Each row was made from one walk, in order. Every step used is in the known rows, and no mark comes twice. Write each row's walk.
Known rows:
A K S: [-18.6   9.7 -17.6   5.9   2.7   6.6 -14.5   9.5  -3.1  52.6 -13.3  15.0
 -11.1   5.6  -7.1 -21.0  34.6  31.4   2.6 -27.3  14.2]
J E K A: [  9.5  18.8   2.1   5.9  11.9  -2.1  -2.4  -8.9   9.8 -27.8 -17.7  18.2
 -46.0  15.8  -4.5 -26.2 -15.9  15.5 -15.9 -27.4  17.5]
C U P A K: [-13.0 -14.0   4.8   7.9 -13.9  -4.4  24.0  20.5  44.5  38.0 -35.6  -9.7
   4.4  34.3   3.3  17.8  16.6 -27.8 -24.3 -10.1   0.8]
E K S: [-21.4  -3.3 -12.0 -25.5 -13.4 -16.5 -10.5 -15.5  15.4  15.2  -4.9  48.4
 -24.1   5.4 -17.0 -28.9  40.2  32.5   1.2  -9.4  18.3]
E K: [-12.1   2.8 -21.9  -4.6 -14.9 -11.0 -12.0 -15.4  12.7 -14.4   1.1  61.6
 -15.2   7.4   4.0 -27.1  31.4  24.8 -11.8  -3.1   5.3]
J E K S P A: [-14.4  24.1  28.9 -38.3   9.5 -15.0  -6.5   0.0  23.9 -40.3 -17.8  -5.1
 -26.4  -5.6 -37.0  -1.1 -17.6   6.5 -11.5  38.2   0.8]
A P E L: [ 36.2  -9.3  55.8  37.6 -13.1 -12.6  -9.3  10.8  30.8 -53.2  27.9  16.4
 -11.2 -22.6 -15.6  -0.6  11.2 -30.7 -27.0  23.7 -41.7]
S P U: [ -6.5  -8.9  14.8  11.8 -22.3 -21.5  -8.9  39.0  12.4   3.6  11.2 -43.3
   5.2 -10.0  20.6  35.8  14.9   1.8  -4.1  23.3   6.1]
P E: [  8.7   1.2  13.5  27.1  12.9 -11.3  -7.2  33.7  13.0  -2.4  15.6  17.1
 -20.2  -8.5 -16.6 -16.4  10.1   3.1   4.3   8.9   4.4]
U P S: [  1.5  -5.5  14.4  14.3 -38.9 -37.1  -4.4  36.3  46.5  14.7  12.4 -18.9
  -7.0  -3.2  -7.6  15.2  34.1   3.7  11.9   2.8  -1.4]
J E: [ 13.6   9.7  10.7  19.8   5.2   8.2 -17.4  14.8  15.5 -12.7  13.8   8.2
 -34.4 -20.7 -13.6 -12.8 -16.3   8.0  -5.7   4.5  15.3]
P A K: [-12.7  16.1 -19.1  20.3  11.6  -5.1   5.8   7.9  -7.5  16.5 -29.5  24.5
  -5.2  21.8  -0.1 -11.8  30.9  24.4  -7.2   6.0  -6.0]
U P E K: [ -1.2   2.0  12.7   0.3   1.6 -15.1   4.0  25.9  43.5 -14.4  22.7  41.6
  -5.2   0.4  -6.9 -17.7  -5.6 -22.5 -12.2  -2.6  -9.3]
S P E K A: [  2.3  21.2  23.7   0.4   8.6 -18.4   1.6  19.2   6.7 -41.5 -11.7 -14.3
 -14.5  20.0   5.6 -11.1  -8.4   4.9 -13.3 -15.9 -13.3]
K S P: [ -9.2   1.7  27.1 -24.9 -25.9 -17.0 -16.6  15.8   4.0  17.0   7.4 -38.9
  -9.5 -11.4  -8.4  -0.9  17.0  27.1   5.7   1.1   1.3]
K A: [ 10.1  -2.4   9.3  12.1 -13.4 -21.9   8.7   3.6  -9.6  23.8 -11.3 -22.0
 -34.3  25.1  10.4 -17.9  17.9  36.1   3.6 -36.9   9.1]
J E L: [ 36.0   8.4  20.8  17.0  -9.2  -7.4 -14.8   3.8  18.5 -66.7  24.1   8.6
 -35.9 -35.4 -24.1  -8.0   3.9   2.5 -16.6  -1.4 -15.2]
K A P S: [ 13.3  -6.9  38.0  42.2 -33.5 -30.1  -4.9   8.7  27.3  14.4 -26.0 -33.6
 -21.6  26.4   2.5  13.4  30.6   8.3  -1.7   1.4  -3.8]
T E L: [ 47.6  -6.8   8.5   4.2   0.1  14.6  -5.4 -12.7  10.5 -61.1  14.5  50.0
 -33.2 -18.7 -33.3 -20.6  29.2  23.2 -10.9 -24.6   1.7]
E K S P: [-23.3   8.6   7.7 -39.8 -24.2 -16.2 -18.4  -5.9  12.8 -10.0  -1.4   7.2
  -7.2  -2.0  -5.5 -10.8  21.8  25.2  -5.1   0.1   1.5]
A K S P: [-22.0  21.4   0.4  -7.6  -6.3   8.0 -22.1  19.7  -6.5  29.1  -9.7 -23.9
   7.7  -1.2   4.6  -2.6  16.4  23.7  -2.4 -19.5  -4.8]

Which walk is each row?
[-19.6   5.2  11.7 -11.6  -0.2 -15.8  20.1  17.8  17.1  62.2 -20.5 -13.6
  -2.4  20.0 -14.4  -4.7  14.9   6.4   0.4  -9.0  -6.0]	U P A K S
[ 11.1 -28.2  40.9  42.3 -21.8 -19.2  11.1  14.7  17.2  45.1 -14.6 -41.0
 -15.3  24.6  26.7  26.7   5.5 -11.0 -14.5   3.9   9.4]	K A P U
[-15.5  29.3  -2.0   6.6   1.4  -4.2  -1.4  16.4  -9.4  -8.7 -24.8 -17.8
  12.6  15.2  11.9   6.2  11.0  16.2 -13.0  15.6 -24.3]	S P A K
[ -4.3  10.4  23.8 -10.3 -16.4 -28.1   3.4  12.7   0.7 -18.9  -6.6 -30.4
  -4.6   6.2   0.0   9.0  10.9  18.4  -4.1  35.9 -20.1]	S P A
[  1.6  -7.6  25.9  -7.2 -20.5 -34.5  25.2  16.2  24.2  22.2   4.3 -14.4
 -10.2  12.3  -6.8   0.0   5.5   1.8  -1.2  14.7 -13.8]	U P A
[-22.7  10.3  -9.8   0.2  14.3 -12.1   6.3   5.2  -3.5  45.5 -35.0  10.3
 -14.9  20.1 -21.8 -13.6  37.5  30.3   5.0   2.1   4.1]	P A K S
[ -5.2  -9.2   7.7 -27.2  11.4  15.6 -10.2   9.8  30.1 -11.6 -12.9  22.9
 -12.2  -4.1 -24.8  13.6  12.8   8.3  -6.1   4.1  41.1]	T E K S P U
[ -3.2  10.2  17.3 -49.0  18.4   8.7   2.5 -16.3  16.4 -34.0 -30.3  35.3
 -23.5  11.3 -45.3 -13.9   9.7  24.7  -4.9  15.7  17.5]	T E K S P A
[ -7.5  -8.1  36.7   5.3   4.6  -4.8 -13.6   0.8  41.3   6.3   0.5  48.5
 -14.5   0.8 -26.0 -20.2   6.7 -19.2 -16.5  28.4  -0.6]	A P E K S
[ -6.8  20.2  11.8  -2.5   5.8  -8.5 -17.8  22.2  19.6 -53.5  10.9  23.4
   1.9  -7.3  -1.9  -9.0  -2.5  -4.7 -14.7  17.5 -15.3]	S P E K
[-14.4  26.1  16.9   8.3  22.4   7.4 -20.0  46.8   3.9  14.5  -5.6 -23.4
   4.7  -8.7 -13.1  -2.2   0.5   0.6  -0.3  -7.0  -7.9]	A K S P E
[ 23.4  -5.9  55.8  42.5   5.4  -9.2   6.8  20.2  15.4  14.0  -6.1 -21.3
 -22.9  18.7   2.5  -8.1 -16.6 -15.0 -13.6   0.2 -10.3]	K A P E
[  4.9   8.1   5.2  13.3  19.9 -19.5   8.3   9.7  10.1 -18.2 -15.5  27.4
 -31.7  27.5  -7.0 -30.3  10.5  10.7  -5.7 -23.5   4.2]	P E K A
[-10.6  12.3   1.6  10.0  -0.9  -9.1  18.9  20.2  13.9  33.0 -14.5  -0.4
   6.8  21.7   8.1  -2.6   7.8  -0.3 -11.2  -4.9 -18.4]	U P A K
[-27.9  -9.5   5.8 -24.5 -19.3 -26.3 -11.8  16.8  24.5   6.6  -4.0 -10.9
   0.4  -2.6   0.3  23.2  29.6   7.2  -6.2  15.2  17.4]	E K S P U
[-13.6   0.6   3.8  -9.3  16.8 -17.0  -8.6  11.9  25.9  -0.1   2.0  49.5
 -26.2  -2.2 -36.6 -29.7  24.2   8.4   3.8   0.6  14.8]	P E K S
[ -0.9  -0.1  19.9  28.3 -31.4 -28.7  -7.7 -13.0  36.1 -13.7 -35.1  13.7
 -18.1  35.7   5.6   3.5  39.8   6.1 -12.2   4.4  -5.1]	E K A P S
[  1.9  -5.1  22.7  11.8 -23.0  -6.8   1.4 -29.6  12.6   1.1 -19.6  24.3
 -17.1  36.4  23.9 -19.5   7.8   5.5 -29.9 -12.6  -6.9]	E K A P
